Every row comes from one small tree of marks. Brackets hold a mark, then the marks that hang from it, in the order of their numbers. Every link used is in the known rows. Which tree was each row made from?
In the rows, 128 means zero.
Known rows:
{J471 {J556 {J266 J907}} {J596 {J716 J848}}}: [141 118  55 128  78  94 125 119 110 151 169  89  99 135  93 123 101 161]
{J848 {J266 {J556 {J471 J596}} J907}}: [152 140 100 137  81 115 137 145 130 128 185 116 135 156  87 153 105 137]
{J873 J907}: [126 113  64 114  88 134 145 161 128 142 161 105 100 159  67 101  78 156]
{J266 J556}: [146 100  88 144 117 140 143 180 135 138 149 128 109 148  80 107 115 126]
{J716 {J556 {J471 J596}} {J848 J266}}: [143 167  81 157  70 134 129 149  87 148 177  91 111 136  70 140  81 156]
{J556 J266 {J471 {J596 J716}}}: [127 134 100 131  87 105 128 144 114 132 164  93 118 152  81 115 122 158]
{J596 {J471 {J556 {J266 J907}}} {J716 J848}}: [147 107  44 134  77 120 124 138 121 136 180  93 102 122  80 116 102 148]
{J716 {J556 J266}}: [119 133  86 124 107 126 110 161 122 153 169  77 106 127  74 102 107 139]
{J266 {J556 J471}}: [136 118 105 145  99 135 149 181 118 130 142 125 117 159  75 116 126 129]
{J848 {J266 {J556 J471}}}: [160 123  95 151 102 137 151 161 138 120 179 123 116 148  79 128 111 137]
{J471 J556}: [128 107  65 128  99 119 136 153 117 126 149 109  96 159  83 109 109 160]
{J848 {J266 {J556 {J471 {J596 J716}}} J907}}: [157 130  91 148  80 117 139 141 133 131 175 113 127 148  81 153 109 142]
{J266 {J556 J471} J907}: [122 136 104 127  74 118 125 171 125 144 151 110 133 156  81 143 114 122]
{J716 {J556 J471}}: [108 148  96 137  81 131 121 171  92 141 140  88 114 154  61 122 113 151]
{J716 J556}: [118 128  80 136  99 135 115 168 110 148 146  90 107 142  67 112 102 148]
{J471 {J556 J266} {J596 J716}}: [142  99  68 130 102  99 145 127 106 129 155  99  96 150  84 104 126 171]
{J556 {J266 J907} {J471 J596}}: [106 162 109 104  71  90 104 141 118 141 182  85 142 161  94 138 107 148]
{J556 {J266 J907} {J471 {J596 {J716 J848}}}}: [122 155  89 124  61  97 106 136 119 154 177  80 125 139  89 138  97 149]
{J848 {J266 J556}}: [168 107  83 151 116 140 147 159 151 126 184 125 109 140  84 122 103 135]
{J556 J266}: [127 118  82 119 114 120 109 156 154 144 185  93 110 133  93 100  99 139]

Write each row's tree:
[122 164  84 139  78 133 111 164 102 165 176  71 102 116  72 114  90 135] -> {J716 {J556 J266 J471} J848}
[154  98  45 143  90 128 137 143 117 129 175  99  93 124  77 102 107 152] -> {J596 {J471 {J556 J266}} {J716 J848}}
[118 147 110 117  90 104 123 149 111 130 176  96 130 162  88 117 116 154] -> {J556 J266 {J471 J596}}
[134 103  66 148  94 140 128 161 104 125 142  99 110 139  55 111 120 155] -> {J596 J471 {J716 J556}}
[159 147  77 151  74 128 128 148 128 151 192 112 120 135  92 150  74 135] -> {J716 {J848 {J266 {J556 {J471 J596}} J907}}}
[153  95  39 153  83 136 139 149 107 125 156 111  93 135  72 111 103 159] -> {J596 {J471 J556} {J716 J848}}
[148 111  59 158  92 127 125 146 118 149 145 114 103 144  83 121  84 165] -> {J471 {J596 {J716 J848}}}
[149 103  49 151  86 115 145 134  94 137 140 112  89 151  81 116 103 175] -> {J471 J556 {J596 {J716 J848}}}
[163 120  57 169  73 137 128 150 143 153 166 105  96 119  77 138  86 141] -> {J596 {J716 {J848 {J266 {J556 J471} J907}}}}
[142 157  58 147  73 136 101 147 126 168 191  80 105 111  78 143  59 140] -> {J716 J556 {J848 {J266 J907}}}
[166 133  73 162  91 148 139 162 136 144 187 118 103 128  85 129  79 132] -> {J716 {J848 {J266 {J556 J471}}}}
[157 115  47 147  75 107 138 119 106 138 160 105  98 145  87 137  92 174] -> {J471 J556 {J596 {J716 {J848 {J266 J907}}}}}
[143 118  51 158  92 139 113 155 130 170 160  77  80 101  68 104  90 143] -> {J596 {J716 {J556 J266} J848}}
[128 115  71 129  87 123 112 149 116 137 167  80 118 126  63 116 119 145] -> {J596 J471 {J716 {J556 {J266 J907}}}}
[118 134  79 139  75 117 109 151 120 155 148  70 103 125  63 123 116 148] -> {J596 {J716 {J556 {J266 J907} J471}}}
[145 143  57 166  59 135 115 145 119 160 161  79  95 113  64 143  84 151] -> {J596 {J716 {J556 J471} {J848 {J266 J907}}}}
[130 129 102 137  71 111 133 158 111 143 140 113 132 160  78 146 123 134] -> {J266 {J556 {J471 {J596 J716}}} J907}
[138  97  59 123  87 111 129 138 121 119 169  94 111 139  77 113 125 154] -> {J596 {J471 {J556 {J266 J907}}} J716}
[155 122  57 153  80 119 117 131 129 150 168 106 110 139  87 141  75 163] -> {J471 {J596 {J716 {J848 {J266 J907}}}}}
[131 135  82 155  71 123 130 153 100 136 140 109 113 160  76 130 100 166] -> {J556 {J471 {J596 {J716 J848}}}}
[135 178  81 146  54 124 113 142  91 158 183  83 122 134  75 157  73 151] -> {J716 {J556 {J471 J596}} {J848 {J266 J907}}}
